What can hang from each mark
kipi: funuva ripo
mepop: moda tupenim
ripo: moda mupi tupenim
tupenim: mepop zodem
zodem: mupi
mupi: mepop ripo
zukuv: moda
moda: mepop ripo

Known rows, with every way that one mark hangs from another
zukuv{moda{mepop ripo}}: [-0.11  0.51  0.36  1.17 -0.20 -0.40  0.34 -1.46  0.26 -0.53 -0.78  0.62
 -0.07  0.64 -0.13 -1.80 -0.22  0.78 -0.32  0.79 -2.68 -0.39 -0.30 -0.04
  0.05]
tupenim{mepop zodem{mupi{ripo{moda}}}}: [-0.64  0.74 -0.43 -0.82  0.51 -2.49  1.85  0.49  0.13  0.12  3.13  0.55
  0.20  0.67  0.55 -0.70 -0.19  0.63  0.80 -0.69 -2.56  1.92 -1.74  0.52
  1.67]
zodem{mupi{mepop{moda tupenim} ripo}}: [-0.46  1.06 -0.68  1.20 -0.45  1.18  1.88 -0.25 -1.00  0.21 -0.48 -0.68
 -0.14  0.37  0.82  0.62 -0.72  1.71  0.63  0.56 -0.28  0.01  0.25  1.09
  2.23]
ripo{moda mupi}: [-0.19 -0.84  0.15 -1.42 -1.09 -1.21  0.71  0.33 -1.02 -0.23  1.23  0.11
 -0.39 -0.59 -0.82  0.56  0.75 -0.78 -0.55 -1.22  2.13 -1.56  0.80 -1.04
 -1.45]
zukuv{moda}: [-0.07  0.51 -0.36  1.24  0.24 -2.05  0.21 -1.85  0.42 -0.07 -1.53  0.45
 -0.19  0.51 -0.73 -1.34 -0.16  0.79 -0.58 -0.44 -5.13 -0.60  2.13 -0.71
  0.79]
tupenim{zodem{mupi{ripo}}}: [-0.76  1.85 -0.13  0.78  1.34  0.60  2.40  0.71  0.83  0.00  1.72  0.03
 -0.13  0.51 -0.25 -1.42  0.79  1.18  0.54  0.31 -4.02  1.16 -0.86  0.44
  1.70]
ripo{moda tupenim{mepop}}: [ 0.21 -2.89 -0.54 -1.83 -1.56 -2.02 -0.66 -0.87  0.42  0.63 -0.59  1.11
  0.10 -0.13  0.24  0.36 -0.50 -1.97 -0.53 -1.52  3.51 -0.17 -0.56 -1.32
 -1.60]
tupenim{mepop{moda{ripo}}}: [ 0.77  1.51 -0.39  1.68 -0.62 -1.07 -1.84 -1.87  0.29  0.04 -1.24 -0.04
  0.05  0.50  0.54  0.93 -0.08 -0.24  0.42 -1.10 -1.73  0.31 -0.14  0.86
  0.98]
mupi{mepop}: [ 0.40  0.13  0.22  2.03 -0.85 -0.85  0.84 -0.83 -0.02  0.42 -3.51 -0.57
  0.48  0.72  0.63  0.17 -0.81  0.31 -0.73  0.82 -0.91 -0.05  1.00 -0.04
  0.65]
ripo{mupi}: [-0.16  1.76  0.50  0.59 -0.33 -0.96 -0.10  0.07  0.30 -0.30 -0.40 -0.54
 -0.39 -0.19 -0.75  0.75  1.22 -0.12 -0.85 -0.86 -2.27 -1.62  1.32 -0.54
 -0.57]
mupi{mepop{tupenim} ripo{moda}}: [-0.49 -0.51 -0.05  0.85 -1.78 -0.44  1.08  0.34 -1.63  0.16 -0.06 -0.04
  0.39  0.93  0.58 -0.39 -0.77  0.29  0.25  0.11  2.42  0.65  1.56 -0.04
  1.34]
kipi{ripo{moda tupenim}}: [ 0.66 -2.71  0.57 -2.47  0.55 -1.75 -0.57 -0.38 -0.35  0.75 -0.19  0.80
 -0.35 -0.12 -0.54 -0.30 -0.51 -1.29 -1.42 -1.72  3.66 -1.15 -0.41 -1.34
 -1.05]
ripo{moda mupi tupenim{mepop}}: [ 0.05 -2.32 -0.30 -3.01 -1.63 -2.35 -1.01  0.08 -0.10  0.48  1.91  0.74
 -0.27 -0.87 -0.19  1.58 -0.09 -2.09 -0.78 -1.79  3.83 -1.41 -0.09 -1.75
 -2.67]
zodem{mupi{ripo}}: [-1.02  1.91 -0.08  1.01 -0.49 -0.36  3.45 -0.49  0.13  0.06  0.00  0.12
 -0.59  0.83 -0.05 -1.15  0.72  1.28 -0.18 -0.74 -2.54 -0.54 -1.36  0.23
  1.74]
tupenim{mepop zodem{mupi}}: [-0.25  0.59 -0.35 -0.54  1.38 -2.32  0.73  0.21  0.94  0.10  0.70 -0.21
  0.48  0.34  0.62 -0.31 -0.12  0.86  0.49 -0.33 -3.86  2.19 -1.15  0.66
  1.45]
moda{mepop ripo{mupi tupenim}}: [-0.05  0.36  1.08 -0.06 -1.03  2.40 -0.55  0.38  0.92 -0.30  0.26  0.13
 -0.28 -0.45  0.03  0.15  0.86 -0.97 -0.73  0.77  2.69 -1.37 -2.20 -0.43
 -2.52]
mupi{ripo{moda}}: [-0.55  1.28  0.12  1.32 -1.49 -0.78  1.95 -0.44 -0.53 -0.16  0.88  1.04
 -0.43  1.03 -0.40 -1.06  0.63 -0.43 -0.15 -1.12 -0.53 -0.70 -0.07 -0.38
  0.83]
mepop{moda{ripo} tupenim{zodem{mupi}}}: [ 0.00 -0.39 -0.93  0.04  1.78  4.20 -1.40  0.35  0.24 -0.19  0.54 -1.32
  0.10 -0.88 -0.21 -0.08  0.81  1.33  1.99  0.33  0.79  2.18  0.79  1.30
  1.40]
kipi{funuva ripo{mupi}}: [ 0.56  1.05  1.61 -1.71  1.08 -6.30  0.21  1.01 -1.57 -0.44  0.85 -0.23
 -0.53  0.30 -1.58 -0.64  0.61  0.11 -1.60 -2.16 -1.81 -1.42 -0.85 -0.44
 -0.32]
moda{mepop{tupenim} ripo}: [-0.24  0.33  1.05  0.72 -0.32  2.43 -0.94  0.25  0.26 -1.02 -2.23 -0.69
  0.42  0.38  0.52 -1.04  0.91  0.34  0.30  0.73  1.90  1.05 -0.73  0.87
 -0.16]
moda{mepop{tupenim}}: [-0.23  1.50  1.03  0.90  0.09  1.06 -1.12  0.48  0.23 -1.38 -3.53 -0.43
  0.55  0.24  0.68  0.36  0.46  0.00 -0.10  0.95 -1.06  0.16  0.72  1.11
 -0.13]
moda{ripo{tupenim{mepop}}}: [ 0.20 -1.20  0.01  0.30 -1.07 -0.02 -0.95 -1.29  1.60  0.77 -0.99  0.07
 -0.05  0.41  0.06 -1.06  0.56 -0.71 -0.34 -1.22  1.62  0.62 -1.29 -0.86
 -0.52]
moda{mepop{tupenim{zodem}} ripo{mupi}}: [-0.38  0.84  1.19 -0.41  0.63  2.65 -1.42  1.85  0.26 -1.12  1.25 -0.99
  0.36 -0.45  0.03 -0.36  1.26  0.37  0.58  1.21  1.07  1.05 -0.43  0.76
 -0.83]
ripo{moda}: [-0.01 -1.47 -0.11 -0.34 -1.01 -0.86  1.01 -0.64 -0.54 -0.08 -1.31  0.47
 -0.02  0.17 -0.38 -0.60  0.33 -0.75 -0.30 -0.89  1.78 -0.33  0.48 -0.65
 -0.41]
zodem{mupi{mepop}}: [-0.31 -0.70 -0.25  0.36 -0.42 -0.60  3.04 -0.65 -0.30  0.58 -2.50 -0.69
  0.14  0.33  0.67 -0.30 -0.69  1.41 -0.47  0.56 -0.03  0.03 -0.78  0.14
  1.04]

Rows
[-0.92  0.40 -0.18  0.64 -0.70 -0.01  2.85  0.10 -0.77  0.27 -0.69 -0.72
  0.05  0.71  0.73 -0.60 -0.35  1.87  0.16  0.24 -0.21  0.61 -0.05  0.47
  2.15]
zodem{mupi{mepop{tupenim} ripo}}
[ 0.75  0.42 -0.62  0.74 -0.52 -0.44 -2.37 -1.52  1.33  0.48 -1.98  0.53
 -0.07 -0.11  0.39  1.67 -0.34 -1.44 -0.26 -0.80 -0.97 -0.81  0.35 -0.20
 -0.73]
ripo{tupenim{mepop{moda}}}
[ 0.48  1.94 -0.48  3.17 -1.42  1.64 -0.07 -0.99  0.07  0.83 -0.58  0.56
 -0.26  0.59  0.57  1.34 -1.17 -0.59 -0.15  1.04 -0.70 -1.55  0.59  0.17
  0.54]
mupi{mepop{moda} ripo{tupenim}}
[ 0.39  1.22 -0.67  1.14  1.98  2.89 -3.21  0.36  0.42 -0.63 -1.14 -0.99
  0.33 -0.70 -0.28  1.12  0.59  0.33  1.55  0.48 -2.19  1.40  3.10  1.29
  1.09]
mepop{moda tupenim{zodem}}
[-0.10 -1.49  0.43 -2.67  0.03  1.45 -0.52  1.91  0.22 -0.27  3.06  0.90
 -0.03 -1.34 -0.31  1.16  0.16 -2.04 -0.34  1.04  3.62 -1.21 -1.06 -1.03
 -3.56]
ripo{moda{mepop} mupi tupenim{zodem}}
[ 0.66  0.15 -0.46  2.03 -0.18  1.36 -1.78 -0.61 -0.67  0.02 -3.56 -1.17
  0.58 -0.07  0.78  1.73 -0.99  0.51  0.43  1.01  0.27  0.35  2.85  0.93
  1.01]
mupi{mepop{moda tupenim}}
[-0.26 -1.06 -0.22  0.15 -0.26 -1.01 -0.42 -0.90 -0.38  0.21  0.59 -0.61
 -0.07 -0.06 -0.59 -1.28 -0.24  1.46 -0.18 -0.14 -0.98  0.14  2.22 -0.90
  0.43]
zukuv{moda{ripo{mupi{mepop{tupenim}}}}}
[ 0.60 -2.46  1.04 -4.14  0.33 -5.53  0.22  1.22 -1.83  0.17  2.34  0.67
 -0.65 -0.46 -1.65 -0.55  0.08 -1.31 -1.63 -2.46  3.60 -1.79 -1.70 -1.63
 -2.20]
kipi{funuva ripo{moda mupi tupenim}}
[ 0.03  0.53 -0.96  0.04  2.18  3.03 -1.63  0.51  0.25 -0.47 -0.48 -1.14
  0.19 -0.93 -0.09  0.95  0.47  1.09  1.69  0.49 -1.33  1.46  2.01  1.45
  1.38]
mepop{moda tupenim{zodem{mupi}}}
[-0.11 -2.29 -0.05 -1.97 -0.43 -0.54 -0.12  1.59 -1.53  0.04  1.72 -0.78
  0.47 -0.84 -0.11  0.92 -0.33 -0.13  0.13  0.32  3.84  0.36  2.00 -0.65
 -0.95]
ripo{moda mupi{mepop{tupenim{zodem}}}}
[ 0.79 -0.83  1.13 -1.64  0.98 -5.03 -0.28  0.25 -0.43  0.22 -0.96  0.42
 -0.40  0.44 -1.25 -1.39  0.10 -0.67 -1.63 -1.85 -0.18 -0.85 -1.59 -0.88
 -0.68]
kipi{funuva ripo{tupenim}}
[-0.05 -0.73  0.42  0.37 -0.91  0.74 -0.33  0.16 -0.12  0.26 -0.18 -1.37
  0.07 -0.07 -0.20 -0.48  0.66  0.70 -0.14 -0.21  2.40  0.38  0.81 -0.42
 -0.05]
moda{ripo{mupi{mepop{tupenim}}}}
[ 0.16 -0.06 -0.70  0.92 -0.21  0.64  2.19 -1.04 -0.66  0.49 -2.23 -0.69
 -0.05 -0.07  0.76  0.89 -1.00  1.29  0.03  0.91 -0.11 -0.53 -0.40  0.77
  1.11]
zodem{mupi{mepop{moda}}}
[-0.55 -0.15 -0.36  0.08  0.54  0.20  3.19  0.87 -0.25  0.45  2.15  0.08
  0.21  0.43  0.28 -1.13 -0.48  1.07  0.56  0.99 -0.79  1.37 -1.09  0.24
  1.36]
tupenim{zodem{mupi{mepop ripo{moda}}}}
[-0.26 -1.25  0.47 -1.01 -0.74  0.39  0.02  0.43 -0.92 -1.07 -1.80  0.26
  0.43 -0.03  0.42  0.05  0.11 -0.72  0.10  0.28  3.16  0.08  0.26  0.33
 -0.87]
ripo{moda{mepop{tupenim}}}
[ 0.37  0.20 -0.53  1.36  0.23  3.34 -2.74 -0.84  0.06 -0.40 -1.95 -1.12
 -0.04 -0.41 -0.24  0.40  0.91  0.44  1.25 -0.53  1.24  0.73  2.05  0.94
  0.92]
mepop{moda{ripo} tupenim}
[ 0.08 -2.15  0.18 -1.52  0.12  1.75 -0.14  0.96  0.72 -0.12  0.51  1.26
  0.32 -0.60  0.14 -0.11 -0.26 -1.97 -0.03  1.31  3.22  0.08 -1.41 -0.57
 -2.48]
ripo{moda{mepop} tupenim{zodem}}
[-0.17  0.76 -0.79  1.18 -0.89  1.44  2.48 -0.80 -0.29  0.89 -0.13  0.19
 -0.45  0.23  0.68  0.72 -1.02  0.71 -0.01  0.73  0.20 -1.17 -1.18  0.30
  0.99]
zodem{mupi{mepop{moda} ripo{tupenim}}}
[-0.29 -2.75 -0.12 -2.56  0.34  1.90  1.36  1.08  0.45  0.04  1.11  1.09
  0.17 -0.79  0.30 -0.26 -0.37 -1.19  0.10  1.33  4.07  0.13 -2.59 -0.49
 -2.22]
ripo{moda{mepop} tupenim{zodem{mupi}}}
[-0.53  0.95  0.71 -0.16  1.32  1.71 -0.15  1.38  0.39 -1.22 -1.52 -0.57
  0.63 -0.12  0.70 -0.04  0.39  0.74  0.55  1.62 -1.33  1.33 -0.30  1.40
  0.22]
moda{mepop{tupenim{zodem{mupi}}}}
[ 0.53  0.03  1.13 -1.35  1.95 -2.18 -1.55  1.30 -0.88  0.22  1.01 -1.07
  0.19 -0.14 -0.27  0.82 -0.51  0.64 -0.99 -0.39 -0.69 -0.01  1.70 -0.14
  0.43]
kipi{ripo{mupi{mepop{tupenim{zodem}}}}}
[ 0.08 -0.11  0.90  0.79 -0.91  2.68 -0.26 -0.38  1.35 -0.18 -1.77  0.41
  0.00  0.22  0.37 -0.90  0.47 -0.96 -0.50  0.98  2.34 -0.49 -2.50 -0.09
 -1.67]
moda{mepop ripo{tupenim}}
[ 0.57  1.00 -0.33 -0.39 -0.60 -0.80 -2.76 -0.55  0.83  0.34  0.56  0.19
 -0.43 -0.86 -0.06  2.88  0.07 -1.54 -0.55 -1.11 -0.82 -2.01  0.72 -0.60
 -1.75]
ripo{mupi tupenim{mepop{moda}}}
[-0.50  0.06 -0.16  0.55 -1.69  0.17  1.28 -0.40  0.29  0.37  1.04  1.40
 -0.54  0.56 -0.45 -0.83  0.41 -1.31 -0.37 -1.11  1.40 -1.19 -0.46 -1.17
 -0.41]
mupi{ripo{moda tupenim}}
[ 0.54 -1.08  1.30 -3.33  0.47 -6.57  0.95  1.17 -2.71 -0.38  2.19  0.26
 -0.55  0.00 -1.60 -0.67  0.28 -0.42 -1.37 -2.45  1.65 -1.41 -1.37 -0.85
 -0.99]
kipi{funuva ripo{moda mupi}}
[ 0.11  2.45 -0.39  2.92  0.18  1.90 -1.00  0.46 -0.68  0.01  0.41 -0.52
  0.39  0.52  0.63  0.96 -0.78  0.77  1.16  1.46 -2.13  0.97  2.30  1.33
  2.22]
mupi{mepop{moda tupenim{zodem}} ripo}
[-0.56  2.06  0.62  1.32 -1.60 -0.20  1.92  0.00 -0.76 -0.74  0.57  1.31
 -0.25  1.05  0.19 -0.64  0.29 -0.66 -0.19  0.00 -0.45 -1.10 -1.03  0.26
  0.26]
mupi{ripo{moda{mepop}}}
[ 0.05 -1.34 -0.56  0.19 -0.51 -1.71 -0.66 -2.15  1.04  0.67 -0.05  0.67
 -0.23  0.40 -0.45 -1.84 -0.31  0.25 -0.41 -0.90 -1.77  0.15  0.30 -1.26
  0.02]
zukuv{moda{ripo{tupenim{mepop}}}}
[-0.92  0.88 -0.30  0.31 -0.64  0.42  2.98 -0.44  0.75  0.51  0.17  0.47
 -0.72  0.46 -0.12 -0.98  0.54  0.60 -0.34 -0.70 -1.09 -0.82 -1.62 -0.38
  0.73]
zodem{mupi{ripo{tupenim}}}
[-0.25  1.68 -0.90  0.66  1.79  3.08 -1.10  0.63  0.00 -0.47  0.79 -0.78
 -0.02 -0.52 -0.09  0.71  0.59  1.16  1.80  0.40 -2.21  1.28  1.73  1.58
  1.93]
mepop{moda tupenim{zodem{mupi{ripo}}}}
[ 0.66 -0.57 -0.49  1.67  0.59  2.94 -1.84  0.08 -0.21  0.26 -1.27 -1.37
  0.73 -0.19  0.54  0.56 -0.67  0.82  1.18  1.56  1.12  1.87  1.84  1.02
  1.20]
mupi{mepop{moda{ripo} tupenim{zodem}}}
[-0.01  2.89 -0.81  0.93  1.21 -0.86  0.25 -0.12  0.31  0.00  2.53  0.30
  0.02  0.40  0.64  0.88 -0.38  0.78  1.23 -0.06 -4.98  1.21 -1.12  1.57
  2.19]
tupenim{mepop{moda} zodem{mupi{ripo}}}
[ 0.79  0.25 -0.59  1.84 -0.39  3.20 -1.56 -1.64  0.98  0.43 -1.37  0.04
 -0.49 -0.42 -0.39  0.45  0.47 -0.73  0.34 -0.20  1.16 -0.92 -0.09  0.05
 -0.46]
mepop{moda{ripo{tupenim}}}
[-0.38 -0.60  0.68 -2.31  0.02  0.46 -0.56  2.06 -1.13 -1.17  1.89 -0.10
  0.27 -0.96 -0.13  1.04  0.51 -0.70  0.20  0.52  2.67 -0.31  0.67  0.07
 -1.82]
ripo{moda{mepop{tupenim{zodem}}} mupi}
[ 0.48  2.03 -0.55  3.04 -0.32  2.27 -0.32 -0.17  0.41  0.86  0.93  0.54
 -0.02  0.42  0.48  1.02 -1.14 -0.47  0.32  1.69 -1.60 -0.52  0.47  0.33
  0.71]
mupi{mepop{moda} ripo{tupenim{zodem}}}
[ 0.34 -0.23 -0.99 -0.56  1.09  0.50 -1.17 -0.40  1.55  0.68  0.45  0.36
  0.04 -0.55  0.40  1.15 -0.41 -0.54  0.47 -0.01 -1.33  0.65 -0.88  0.17
 -0.25]
ripo{tupenim{mepop{moda} zodem{mupi}}}
[ 0.17  0.27 -0.60  0.82  1.50  1.36  1.40  0.25  0.29  0.36 -0.17 -0.62
  0.33 -0.21  0.38  0.21 -0.62  1.20  0.64  1.65 -2.09  1.15 -0.22  0.90
  1.19]
tupenim{zodem{mupi{mepop{moda}}}}
[ 0.23 -1.08 -0.08  0.15  0.04  0.59 -1.11 -0.46  2.02  0.79  0.48  0.10
  0.17  0.18 -0.07 -1.38  0.57 -0.58  0.15 -0.57  0.75  1.66 -1.36 -0.69
 -0.37]
moda{ripo{tupenim{mepop zodem}}}
[-0.09 -4.18 -0.83 -2.50  0.06  1.12  1.75  0.59  0.34  1.07  1.10  0.56
  0.21 -0.77  0.05 -0.55 -0.82 -0.75  0.04  0.69  4.72  0.78 -1.29 -1.23
 -1.40]
ripo{moda tupenim{zodem{mupi{mepop}}}}
[-0.06 -0.47  0.11  0.36  0.54  0.89 -0.37 -0.76  1.23 -0.08  0.63  0.89
  0.01  0.11 -0.27 -1.84 -0.31  0.18 -0.15  1.36 -1.81  0.12 -0.69 -0.51
 -0.85]
zukuv{moda{mepop ripo{tupenim{zodem}}}}
[ 1.28 -0.12  0.72 -1.55  0.84 -5.92 -1.65 -0.30 -0.78  0.19 -0.44  0.58
 -0.31  0.37 -0.68  0.07 -0.59 -0.94 -1.16 -2.15 -0.70 -0.81 -1.69 -0.17
 -0.36]
kipi{funuva ripo{tupenim{mepop{moda}}}}
[ 0.58  0.96 -0.44 -0.71  0.73 -0.05 -3.06  0.48  1.35  0.37  2.36  0.15
 -0.15 -1.11 -0.24  2.48  0.09 -1.42  0.03 -0.27 -1.87 -0.72  0.73 -0.41
 -1.57]
ripo{mupi tupenim{mepop{moda} zodem}}
[-0.55  1.18 -0.18  1.14  0.91  0.33  2.81  0.76  0.33  0.41  1.31 -0.22
  0.19  0.60  0.30 -1.05 -0.21  1.43  0.39  1.23 -3.07  1.29 -0.86  0.52
  1.80]
tupenim{zodem{mupi{mepop ripo}}}
[-0.40 -0.61  0.72 -2.11 -0.86  0.09 -0.31  1.44 -1.50 -1.20  0.73 -0.08
  0.08 -0.79 -0.04  1.27  0.53 -0.80 -0.19  0.03  3.41 -1.17  0.56 -0.13
 -1.94]
ripo{moda{mepop{tupenim}} mupi}
[-0.45  0.24  0.45 -0.22  0.06 -0.19 -0.92 -0.28 -0.39 -0.86  0.65 -0.18
 -0.06 -0.17 -0.34 -0.99  0.26  1.03 -0.03  0.49 -1.52 -0.32  1.08 -0.14
 -0.39]
zukuv{moda{mepop{tupenim} ripo{mupi}}}
[-0.30  0.81  0.24  0.56  0.44 -0.85 -0.88 -0.77 -0.01 -1.05 -2.01  0.22
  0.26  0.30  0.07 -0.65 -0.35  0.81 -0.17  0.80 -4.00 -0.13  1.92  0.28
  0.29]
zukuv{moda{mepop{tupenim}}}
